In the rows, 128 means zero.
Known rows, with every way that one mark hangs from another
rimop(setu): [119 139 129 145 136 117 155 128 100 126 139 126 127 128 125 130 143 128
 161 121 124 171 137 122 131 149 128 129  86 144 127 119 105 126 143 138
 150 141 144 122 138 134 126 133 127 141 130 121 140 120 129 119 128 140
 114]
sogafin(gaged gilu setu(musi(zibol) rimop)): [142  81 173  89 213 107 192 167 175 111 132 131 173 106 116 117  90 172
 139 151 109 107 139 156 100 102 129 103  60 106 111 110 150 165 104 130
 164 105  78 122 136 113 145 164 150  92 133 161 137 139 108 156 192 110
  78]
gofe(sogafin(gaged gilu pemol pimu rimop)): [125 118 144  50 178  81 171 166 177 128 133 123 204 121 148 114 157 141
  48  96  86  81 158 159  50 131 170 101 104 168  79 134 147 157  68 100
 183 145  92 109 141  80 154 146 168  91 191 143 112  62  78 163 218 117
 166]
setu(musi rimop): [143 138 162 122 164 115 151 118 120 116 122 113 122 114 126 133 114 133
 173 142 154 137 128 145 128  96  98 123  94 115 141 143 119 115 135 142
 114 124 118 145 142 140 116 141 154  88  98 155 117 136 141 169 137 118
  97]
gaged(sogafin(setu(musi)) somo): [130 139 121  66 138 107 133  92 120  91 130 141 166  98 144 126 149 140
 143 106 120 112  79 184 185 141  98 168  93 126  89 100 105 134 103  90
 115 142  77 179 163 134 130 135 122 131  97 121  97 120 130 165 101 161
 124]
gofe(sogafin(pimu setu zibol)): [128 150 148 155 155 113 125 104 146 124 124 140 160 120 159 104 162 112
 118  98 112  47 145 134 102 140 195  97 151 168  99 111 143 158  72  88
 141 139  76 141 161 114 148 136 183 135 120 122 115  97 105 139 169 125
 148]
somo(sogafin(gaged)): [123 135 141 114 108 152 137 136 139 116 132 124 146 140 144  88 139 169
 119 166 125 127 155 112  89 144 120 169 129 134 120 122 150 132 125 106
 137 104 131  99 131 116 149 111 113 141 128 102 135 138 129 108 136 123
  94]
sogafin(gilu pemol reti setu): [130 103 136 103 205  85 175 187 182 138 112 151 193 148 153 102 110 149
  51 139  54 110 138 200  81 128 170  57 110 126  93 130 161 170  78 104
 162 134 106 145 109  98 179 157 108  92 154 162 148  97  70 142 170 118
 129]
sogafin(gilu setu(rimop) zibol): [132 104 163 135 192 107 166 134 179 130 130 145 162 122 145  94 114 133
 143 134  68 108 151 179  96 112 147  77 112 128 131 149 142 153 105  82
 134 117  97 147 132 124 150 163 149  79 119 171 133 116 115 154 175 101
  97]
gofe(sogafin(gilu)): [112 124 135 104 153 118 120 137 153 115 140 118 135 134 150 114 116 118
 142 100 127 105 138 144 107 123 142 135  91 152  95 109 124 156 109 103
 145 163  92 137 140 110 108 146 134 134 156 145 125 127 119 123 167 135
 136]
rimop(setu(musi(zibol))): [124 151 144 153 155 129 168 140  95 115 129 121 125 120 109 150 115 141
 175 112 158 162 123 105 157 118  85 118  62 117 130  85 111 123 133 162
 174 138 121 123 143 148 125 136 151 148 109 118 149 139 146 105 135 146
  99]
gilu(sogafin(pemol pimu reti rimop setu)): [121 145 140 119 201  76 176 148 151 136  94 166 208 131 155 145 174 146
   4 111  36 107 159 190  59 138 163  63 129 158  95 145 171 141  65 104
 118 126 116 125 144 101 215 135 148 100 143 112 137  63  64 201 182  95
 163]
setu(musi(zibol) rimop): [146 142 160 115 158 145 162 139 128 113 118 113 124 112 101 147  85 148
 175 131 165 142 138 124 132  67  78 102  96  97 149 113 122 110 127 148
 133 128 103 136 142 156 129 142 163 101  84 155 130 146 157 144 157 107
  84]
reti(sogafin(gilu)): [115 134 123  75 183 110 128 136 148 121 143 140 157 133 128 112 126 140
 146 115 113 134 114 142 107 114 153 124 131 138  96 134 122 133 107 104
 135 125 120 130 120  79 123 150 112 108 163 127 152 121 120 128 134 138
 130]
gofe(sogafin(pimu reti rimop setu zibol)): [138 162 154 141 160  85 148 131 170 134 104 147 167 113 156 105 182 138
  65 107  64  52 147 158  90 135 206  42 141 177 111 114 169 158  52  97
 141 137  69 122 151  90 191 142 179 119 121 128 129  82  74 162 181  85
 149]
somo(sogafin(pemol pimu)): [125 167 128 109 117 134 152 128 135 132 117 134 182 163 162 110 143 152
  72 118 126 105 158 129  72 139 126 134 157 124 118 151 140 101  91  83
 153 127 142 131 139 118 157 109 135 119 122  93 125 101 124 132 148 138
 122]
sogafin(gilu rimop): [128 108 135  73 159  79 156 152 174 126 133 135 156 130 134 132 136 150
  84 103  77 128 122 165 110 124 115 108  83 134 133 148 135 133 112 112
 148 130 117 122 113  97 136 145 130 106 164 137 133 113 101 156 155 133
 130]
somo(sogafin): [122 157 132 119 103 153 127 124 136 121 129 126 132 149 158 101 128 158
 123 135 133 130 139 121 108 140  96 155 123 125 133 135 135 119 128  99
 125 121 134 127 136 122 139 113 113 150 114 102 126 143 140 111 119 142
  92]
reti(sogafin(gilu pemol pimu zibol)): [116 154 130 102 198 104 151 133 155 135 118 146 220 137 134 106 146 123
 105  93  99  91 147 147  73 102 170  71 188 142  90 153 144 120  59  83
 168 117 117 135 123  91 162 148 145  77 151 133 149  73 108 134 166 112
 158]
gofe(sogafin(gaged pimu reti setu zibol)): [132 134 161 168 163 108 137 130 154 129 112 137 176 106 134  84 184 129
  98 147  80  35 174 131  84 140 232  59 164 181  84  98 181 178  55 111
 150 117  70 107 150  95 188 142 176 127 120 128 139  91  79 144 187  69
 149]
musi(zibol): [133 131 126 115 122 159 142 151 135 123 123 134 129 122 103 144  93 141
 131 113 141 132 135 107 132 104 107 104 132 111 140  97 133 121 117 135
 147 132 107 120 123 150 139 128 136 138 113 129 140 140 144 103 149 116
 108]
gaged(somo): [134 121 116  91 108 136 121  98 119 122 129 127 147 103 122 135 138 128
 148 117 126 144 124 151 153 125 111 127 128 111 122 113 121 114 111 118
 118 138 127 145 140 146 137 116 131 119 106 125 129 126 128 149 118 113
 130]
reti(sogafin(pimu rimop)): [140 166 127  76 160  86 139 115 142 132 127 147 169 118 128 131 169 148
  92  99  96 114 119 135  88 132 179 104 153 146 116 152 127 110  84 112
 124 119 123 113 135  63 150 131 150 102 156 101 134  89 108 166 135 132
 153]
gilu(sogafin): [102 133 132 144 155 137 123 114 110 116 125 136 143 127 137 149 144 117
 124 121 118 145 145 136 116 120 101 143 128 147 109 124 142 126 134 118
  93 131 136 128 144 145 143 128 124 139 126 108 144 121 129 149 142 112
 141]
sogafin(gaged gilu pimu reti setu zibol): [128  90 173 160 194  62 167 154 178 139 114 149 221 117 110  90 198 151
  80 153  38  44 181 153  78 123 230  35 157 154  92 120 208 174  50 110
 176  85  89  93 118  88 203 154 151  84 134 131 167  87  63 172 190  49
 138]
reti(sogafin(pemol)): [126 164 110  79 174 143 137 141 126 130 123 137 162 133 143 110 100 132
 112 125 129 140 114 142  92 124 143 125 167 133  94 138 113 125  98 109
 135 134 128 142 128  97 143 134 121 106 152 136 139  98 120 113 135 147
 144]

Rows
[107 162 154 175 158  92 144 116 130 130  92 153 185 113 117 143 212 134
  66 113  60 101 184 146  93  97 145  44 163 165 122 141 187 120  79 117
 105 111 119 103 135 126 210 133 163 106 108 107 159  83  96 188 163  44
 158]
gilu(sogafin(pimu reti rimop zibol))
[142 128 155 156 167 126 155 119 154 134 122 146 143 112 140  96 119 126
 143 148  92 115 142 161 101 126 156  87 131 136 142 146 133 139 113  96
 116 115 105 144 140 136 153 146 158  94  99 161 127 121 122 145 158 101
 103]
sogafin(setu(rimop) zibol)
[117 146 127  62 198  79 169 147 142 123 146 143 162 124 127 116 140 154
 137  98  84 174 117 152 101 136 144 107  77 157 106 143 103 131 111 112
 151 136 127 116 126  68 130 152 121 108 180 126 162 107 105 139 138 153
 121]
reti(sogafin(gilu rimop(setu)))
[123 157 130 116 152 142 133 163 138 130 110 120 144 135 152 105 119 123
  95 121 124 109 151 153  89 114 152  87 133 152  89 108 142 157  88 118
 143 169 101 143 136 123 155 137 137 120 133 159 125  99 102 114 171 102
 149]
gofe(sogafin(pemol reti))
[120 178 134 129 126  80 158 130 141 123 103 154 186 111 105 120 212 141
  77 103  65  85 151 151 130 108 143  66 168 169 123 142 158 119  80  96
 133 125  87 119 129 121 180 142 145 100 105 120 121  73 115 168 150  64
 150]
gaged(sogafin(pimu reti rimop zibol))
[131 173 149 157 143 127 163 138 157 138  95 151 207 155 168  75 154 160
  52 137  76  74 168 156  62 136 167  62 183 137 116 140 179 132  52  76
 157 104 114 133 141 112 216 126 143 115  99 113 143  90  89 133 158  99
 113]
somo(sogafin(pemol pimu reti setu zibol))
[125 141 139 102 214 101 164 137 144 115 107 148 179 130 181 144 127 149
  37 105  92 125 109 195  87 141  91 127  87 146  96 131 137 138  98 110
 110 129 115 146 150 107 173 138 148 124 146 125 121  91  86 167 153 157
 150]
gilu(sogafin(pemol rimop setu(musi)))
[117  88 136  90 163 130 163 144 158 128 122 127 227 102 119  95 139 134
 105 124  86 123 165 176  97 105 121 100 157 123  94 120 163 134  75  99
 183 118 116 131 120 146 177 133 136  74 138 155 149  86 100 133 178  75
 144]
sogafin(gaged(somo) gilu pemol zibol)
[135 134 132  83 101 124 134  82 141 119 128 144 181 124 157 112 157 157
 112 113  99 107 133 157 121 158 150 135 133 121 115 122 135 111  86  80
 131 119 118 146 162 115 166 107 132 130  99  79 131 120 113 165 123 137
 106]
gaged(somo(sogafin(pimu setu)))
[131 105 151 162 162 127 142 134 151 129 127 144 165 106 135  85 150 141
 114 164  86  82 142 139 102 151 168 116 150 146 114 112 159 164 101 114
 150  93 103 110 133 110 169 136 147 124 129 136 140 111  97 118 158 103
 122]
sogafin(gaged setu zibol)
[124 164 124  88 132  94 151 150 142 116 113 147 150 119 116 124 166 149
  89 122  77 130 119 163 137 119 116 109 116 157 118 131 136 136 113 109
 124 143  91 125 127 112 155 144 106 114 123 132 118  99 117 152 130  98
 133]
gaged(sogafin(reti rimop))
[122 105 161 136 180  98 144 129 170 120 136 133 190 115 147  88 170 128
 113 117  85  36 169 144  79 138 209  94 131 174  83 109 167 181  65  87
 168 122  71 115 151  91 156 154 173 119 152 130 128  92  86 146 198 109
 147]
gofe(sogafin(gaged gilu pimu setu zibol))
[127 170 137 127 108 143 145 120 159 124 115 139 155 135 157  92 140 168
  89 134  98 119 142 135  99 137  90 128 138 141 153 144 147 111 112  85
 134 111 125 119 129 114 167 119 143 134 111 109 137 123 129 115 135 116
 100]
somo(sogafin(rimop zibol))
[142 165 159 131 162  68 189 151 125 130 105 137 169 113  94 160 179 167
 103 100 100 133 155 120 125 110 140  36  82 135 136 107 149 114  83 169
 178 128 112  98 136 116 183 137 169 115 108 105 159  98 101 170 154  94
 118]
sogafin(pimu reti rimop(setu(musi(zibol))))
[131 146 125  65 227  97 170 155 193 132 122 164 204 129 165  87 112 155
  65 102  54 109 111 195  66 131 154  77 138 148  96 148 132 145  64  74
 155 122 100 145 117  58 176 162 138  88 177 152 148  75  81 123 169 145
 139]
reti(sogafin(gilu pemol rimop setu zibol))
[102 156 153 202 158 112 128 108 107 129  97 147 182 119 113 140 206 113
 102 118  88 102 195 133 101  91 150  56 187 163 111 125 190 123  84 115
 107 111 122 108 139 145 196 131 154 115  91 107 162  94 112 170 161  44
 155]
gilu(sogafin(pimu reti zibol))
[114 158 145  70 170 102 195 161 148 115 126 128 186 158 173 105 122 177
  80 107 106 160 130 167  84 145  61 139  42 131 118 146 120 113 110  99
 179 136 139 136 133  95 150 136 123 121 152 121 142 108 108 127 153 172
  98]
somo(sogafin(gilu pemol rimop(setu(musi))))
[127 138 123  50 191  91 144 143 168 127 140 146 161 126 130 119 129 154
 107 105  82 140 105 159  91 119 144 108 112 146 109 146 120 133  97 102
 132 130 112 122 119  65 135 148 126 100 174 131 149 105 103 143 141 143
 129]
reti(sogafin(gilu rimop))
[120 133 136  91 199  67 209 199 155 140 116 145 186 137 130 120 141 157
  66 114  51 172 149 188  81 127 130  51  70 141 112 145 138 142  96 126
 186 143 135 117 109 104 178 154 120  87 166 156 158  78  72 150 177 104
 132]
sogafin(gilu pemol reti rimop(setu))
[143 162 136  88 153 119 175 171 174 137 102 152 177 157 186  83 121 183
  18 146  56 124 127 184  54 157 133  97 111 134 124 141 155 144  81  87
 142 123 120 131 126  86 198 126 113 122 132 124 135  99  79 136 154 127
 102]
somo(sogafin(pemol reti rimop setu))
[127 137 169 124 156 111 169 117 175 125 131 146 193 146 161  83 147 155
 120 124  73  84 173 157  65 124 156  99 126 134 135 164 156 127  85  56
 139 102 111 136 146 110 166 136 154  94 106 117 133 116 121 166 171 109
  83]
somo(sogafin(gilu pimu setu(rimop) zibol))
[110 107 136  83 180 125 147 171 158 121 135 115 168 129 150  98 114 130
  97 123 119 105 152 154  73 128 143 126 107 153  74 112 143 168  96 105
 171 153  99 125 134 104 135 145 135 112 181 161 119  98 101 116 196 124
 148]
gofe(sogafin(gaged gilu pemol))
[107 112 137 127 153 129 132 116 108 116 113 134 172  95 110 132 179 140
 114 161  83 154 176 151 114 108 130  96 138 143  82 100 177 140 103 132
  97 115 124 104 139 147 193 123 113 115 110 118 169 112 100 178 152  44
 140]
gilu(sogafin(gaged(somo) reti))
[107 159 138 148 170 109 160 122 134 130 103 154 209 122 141 148 178 123
  41  89  78 113 168 162  71 113 110  85 164 158 119 157 161 108  79  92
 121 123 130 120 143 136 193 128 169  99 132 115 133  58 100 174 179  92
 174]
gilu(sogafin(pemol pimu rimop zibol))
[114 130 119  34 133  79 155 138 158 105 122 152 189 103 115 128 176 154
 105  97  52 142 120 199 155 103 102  88  96 139  99 126 134 128  90  90
 130 154  79 144 127 121 163 143  98  91 125 138 129 100 106 181 136  80
 133]
gaged(sogafin(gilu reti rimop) somo)
[128 100 154 110 185 120 160 118 132 116 116 146 174  90 123 117 165 147
 123 178  55 157 176 188  93 116 158  89 122 145  90 110 170 156 100 120
  84 115 113 120 154 140 200 133 127  91 103 136 155 111  93 205 168  44
 114]
gilu(sogafin(gaged(somo) reti setu(rimop)))
[116 167 138 144 143 136 135 122 136 133 112 122 179 126 149 110 144 103
  99  91 132  66 160 132  82 117 156  88 172 163 101 125 141 132  73  89
 158 156 102 144 151 133 152 133 178 114 121 135 114  77 117 121 181 108
 169]
gofe(sogafin(pemol pimu zibol))
[110 125 129  83 171 123 137 159 156 122 134 119 159 141 160 110  98 114
 101  94 131 111 138 161  85 120 131 127 104 147  86 118 125 155  95  94
 165 171 104 152 134 116 121 149 134 118 168 162 115 103 115 116 179 141
 151]
gofe(sogafin(gilu pemol))
[128 134 125  31 121 102 167 121 163 126 124 139 224 135 157 122 154 168
  56  87  78 131 140 182  84 131 102 116 121 114 115 151 139  97  69  69
 156 134 128 143 134 108 172 111 133  95 135  99 127  92 102 173 155 129
 122]
gaged(somo(sogafin(gilu pemol pimu rimop)))
[ 99 148 146 199 160 135 124 118 118 124  99 140 154 117 122 123 171 122
 119 146  93 131 177 144 113  86 118  81 167 162 112 115 176 134 106 118
  98 119 125 119 131 149 188 136 130 126  96 126 166 117 117 141 148  50
 142]
gilu(sogafin(reti zibol))
[128 167 143 136 103 117 137 126 133 135 110 137 162 152 141 108 177 164
  95 136 105 103 173 117  98 123 151  94 155 136 121 138 166 113  90 106
 131 114 126 112 137 110 173 114 124 127 101  87 148 122 117 147 135  91
 107]
somo(sogafin(pimu reti))
[141 156 174 168 193 124 141 126 146 117 105 125 130 107 156  86 131 127
 149 149 118  80 151 164 111 106 163  59 108 156 106 105 145 168  84 112
 119 141  67 153 163 128 162 160 171 110  84 171 130 120 110 148 170  85
 110]
gofe(sogafin(reti setu(musi rimop) zibol))
[127 171 138 116 151 112 148 125 154 132 112 131 182 121 160 117 162 117
  58  79 107  72 151 154  71 124 150  81 152 167 112 136 140 127  65  91
 158 154  93 134 149 111 167 131 187 104 139 137 106  60  99 139 188 109
 172]
gofe(sogafin(pemol pimu rimop zibol))
